Each row comes from the steps of one path. Every step used is in the known rows, and no mark comes twice. Write the path behind each row, first mark first.
In the rows, 128 means zero.
Known rows:
fugo-tuki-pulobef-depaf-geroz: [106 165 188 130  84  66 148 127 158 152 109 147 124 119 103 128 147 155
 147  79 159 150  96 111 155]
bano-tuki: [135 114 119 139 160 124 117 143 132 105 149 177 134 117 131 122 103 189
 140 144 124 130 141 108 106]
tuki-pulobef: [122 135 128 128 110 121 127 107 149 155  92 146 134  89 113 133  78 140
 145 165 112 126 138  82 124]
bute-fugo-tuki-pulobef-depaf-geroz: [129 170 200 127  82 107 111 126 133 153 135 104 143 129 107 135 175 144
 139  92 148 130 114 166 164]
bano-depo: [148 126 156 116 129 144 120 126 169 140 134 166 126  91 135 150  96 159
 142 164 102 140 164 114 122]
geroz-depaf-pulobef: [102 104  37 102 159 125 167 136 145  71 109 195 161  73 129 121 103 145
  97 156 108 118 126 160 139]
geroz-depaf-pulobef-tuki-fugo-bute-depo: [160  87 117 108 137  98 199 160 145 113 174 113 122 196 145 131 106  69
  49 131  96 168 121 220 128]
bano-tuki-geroz-depaf: [106  87  51 183 189  90 144 134 121  50 148 163 129  86 118 110 119 140
  78 131 171 143 143  95 100]
bute-fugo-tuki: [149 137 156 129 126 156 108 141  98 125 141  99 142 143 142 143 141 161
 120 140 127 113 138 123 104]
fugo-tuki-geroz-pulobef: [ 94 116  89 163 145 108 143 125 123 119  65 102 130  70 104 140 141 123
 104 133 160 117 123  25 113]
depaf-geroz-pulobef: [ 93 147 104 130 139 125 105 128 162 118  50 122 164  46 135 133 119 160
 155 126  98 110 101  87 176]
geroz-tuki: [112 140 123 109 156 131 127  93 140 138 137 169 124  77 133 134  76 173
  97 120 125 133 109  78 137]
depo-bute: [136 139 105 124 120 154 104 129 151 113 123 156 120 137 148 115 129 147
 213 146  99 113 111 104 124]
pulobef-tuki-fugo-bute-depo: [192 123 212 144 117 103 165 157 138 162 172  70 100 237 167 141  95 100
 107 118 105 169 128 137 114]
pulobef-depaf: [146 165 166 139 129 111 171 141 168 109 120 179 131 136 161 136 126 193
 177 117 129 137 128  96 166]
bute-fugo-tuki-pulobef-geroz-depaf: [ 90 120 130 135 121 148 126  95  78 106 135 117 129 131 154 104 102  79
  80  99 162 143 148 156 119]
bano-tuki-pulobef-depaf: [134 130 156 144 123 101 156 122 161 129 148 195 125 123 110 122 121 167
 154 133 138 155 141 139 140]
geroz-depaf-pulobef-tuki-fugo: [125  98 105  74 168  95 202 135 116  97 117 157 126 169 132 116  88 118
  45 127 107 149 110 204 104]
pulobef-geroz-tuki-fugo: [103 129 159 112 166 119 136  81  77 161 157 143  90 139 155 105  54 135
  68  66 145 149 104 118 114]
depaf-geroz-pulobef-tuki-fugo: [116 138 171 106 147  96 140 127 133 149  61  83 130 141 141 127 102 131
 100 100 100 141  85 131 142]
depaf-pulobef: [123 126  73  99 132 131 132 150 133 124 105 172 160  94 114 130 115 162
 141 162 101  93 136 135 139]
bute-depo: [146 137 164 157 120 145 115 124 164 117 144 106 155 100 148 143 110 149
 150 154 104 131 161  79 132]
bute-fugo: [156 149 134 131 134 173  93 135 109 122 130 108 159 126 150 141 122 166
 146 159 103 102 149 133 134]
fugo-bute: [157 135 105 139 126 111 148 167 143 137 121 155 115 145 163 138  96 158
 163 142 115 129 120  80 143]
depo-bute-fugo-tuki-pulobef: [139 129 135 111  82 180  75 110 114 156 141  95 120 147 105 123 155  93
 169 152 113 114 118 164  99]
bano-depo-bute-fugo-tuki: [162 120 161 101 101 200  73 127 131 140 185 115 113 149 131 142 178 116
 166 153 102 127 149 197 102]
bute-fugo-tuki-pulobef-depaf: [147 158 196 130  92 133 145 118 128 152 140 119 131 151 116 143 155 140
 133 128 144 138 138 152 138]

Write each row's path:
[144 120 142  72 143 105 167 151 106 155 117 137 129 188 118 125  98 141
  90 134 103 124 117 180 105] : depaf-pulobef-tuki-fugo
[140 131 144 146 111 171 110 114 161 122 147  99 114 116 106 148 239  81
 166 131 142 126 144 171 157] : bano-depo-bute-fugo-tuki-geroz-pulobef-depaf
[107 143 130 171 138  90 184 132 152 107  79 130 122  96 118 142 174 139
 127 105 175 136 119  47 153] : fugo-tuki-geroz-pulobef-depaf
[124 122 175 105  71 199  57  90 107 175 178 108  99 162 127 111 149  50
 170 117 133 133 165 202 115] : bano-depo-bute-fugo-tuki-pulobef-geroz
[142 132 147 112 137  80 154 160 133 165  76  90 107 175 153 132 102 110
 113  95 100 151  71 139 158] : depaf-geroz-pulobef-tuki-fugo-bute
[155 150 119 124 117 192  68 127 122 116 146 111 139 152 151 123 157 134
 204 155  88  95 127 160 133] : depo-bute-fugo
[112 139 150 124  79 184  65 103  79 156 149  95 107 178 139  95 150  69
 183 104 142 112 134 161 116] : depo-bute-fugo-tuki-pulobef-geroz
[115  78  40 104 127 170 102 128 120  88 185 124 131 102  78 128 211  54
  91 154 137 110 150 241 107] : bano-depo-bute-fugo-tuki-geroz-depaf-pulobef
[119 122 146 123 104 112 138 115 128 157 102 139 119 109 105 134  96 135
 115 143 138 140 125  75  92] : fugo-tuki-pulobef
[109 117  83  81 155 120 183 144 149  80 107 184 149 142 147 116  98 127
  83 130 117 132 127 163 141] : geroz-depaf-pulobef-tuki
[138 129 106 157 115 155  72 138  88 120 156  70 121 157 109 122 198 101
 162 127 157  96 124 112  94] : depo-bute-fugo-tuki-geroz
[112 138 167 129  95 157  89 109  67 162 132  91 128 154 136 113 113  95
 125 104 156 119 158 130 117] : bute-fugo-tuki-pulobef-geroz
[ 97 115 131 149 128 124 100 112  97 139 140 172 118 129 131  90  79 123
 146 110 151 137 160 117 119] : bano-tuki-pulobef-geroz
[ 87  99   5 137 165  96 160 140 123  66 105 163 156  66  97 120 128 113
  80 148 148 103 136 119 133] : tuki-geroz-depaf-pulobef
[155 150 204 140 123  65 153 119 166 171 215 107  99 144 134 141 132 131
  94  53 130 177  74 173 184] : pulobef-depaf-geroz-tuki-fugo-bute-depo
[174 117 122 132 140  92 167 158 113 156 134 131  96 177 152 137  85 147
 124 137 105 144 100 129 107] : tuki-fugo-bute
[170 130 144 104 108 213  62 119 151 134 173 124 129 131 136 138 160 119
 191 175  78 114 160 200 130] : bano-depo-bute-fugo
[ 97 101  75 169 163  82 171 132 115  69 114 134 116  98 125 125 125 123
  64 115 188 144 123  48  89] : fugo-tuki-geroz-depaf
[114 121  80 156 124 174  81 123 107 117 105  59 134 110 111 128 205  83
 155 139 135  92 117 112 120] : depo-bute-fugo-tuki-geroz-pulobef
[127 107 103 139 118 191  74 109 133 131 135  74 121  91  96 147 207  64
 142 158 126 111 151 154 119] : bano-depo-bute-fugo-tuki-geroz-pulobef
[ 81 143 124 105 118 101  94  70 148 179 119 142 131  43  87 125  74 137
  96 101 129 132  88 103 156] : depaf-geroz-tuki-pulobef
[ 95 134  85 106 127 138 123 146  95 127 112 174 145 126 146 103 107 135
 153 113 130  90 150 134 154] : depaf-pulobef-geroz
[114 125  96 164 146 146 105 125  97 120  90  60 151  83 105 148 170 110
  96 143 150  99 142  81 124] : bute-fugo-tuki-geroz-pulobef
[127 178 171 137 121  85 138 148 171 113 114 162 143 119 151 128 142 195
 181  82 136 131 103 107 190] : pulobef-depaf-geroz
[138 125 172 108 160 119 173 118 128 144  66 103 118 156 150 135  82 128
  98 133  95 150 108 116 120] : geroz-pulobef-tuki-fugo
[187  89 155 171 144 106 135 160 125 139 217 105 106 174 133 134 109 130
 109 144 104 168 136 171  89] : bano-tuki-fugo-bute-depo
[134 157 168 140 103 104 166 112 174 143 106 178 127 117 127 135 108 156
 169 136 128 144 132 102 162] : tuki-pulobef-depaf
[128 144 147 158 140  91 134 146 119 130 103 111 121 168 135 127 111 128
 122 111 166 123 147  30 125] : pulobef-tuki-geroz
[150 135 137 117 111 179  81 138 108 121 158 101 124 171 141 124 176 129
 177 134 114 108 116 156 102] : depo-bute-fugo-tuki
[115 130  91 116 133  96 141 158 111 134 102 128 143 152 102 123 139 117
 113 129 153  97 145  94 137] : depaf-pulobef-tuki-geroz
[ 81  85  22 128 158  86 173 144 109  72 117 158 140  83  89 122 148 113
  53 125 172 115 124 110 103] : fugo-tuki-geroz-depaf-pulobef
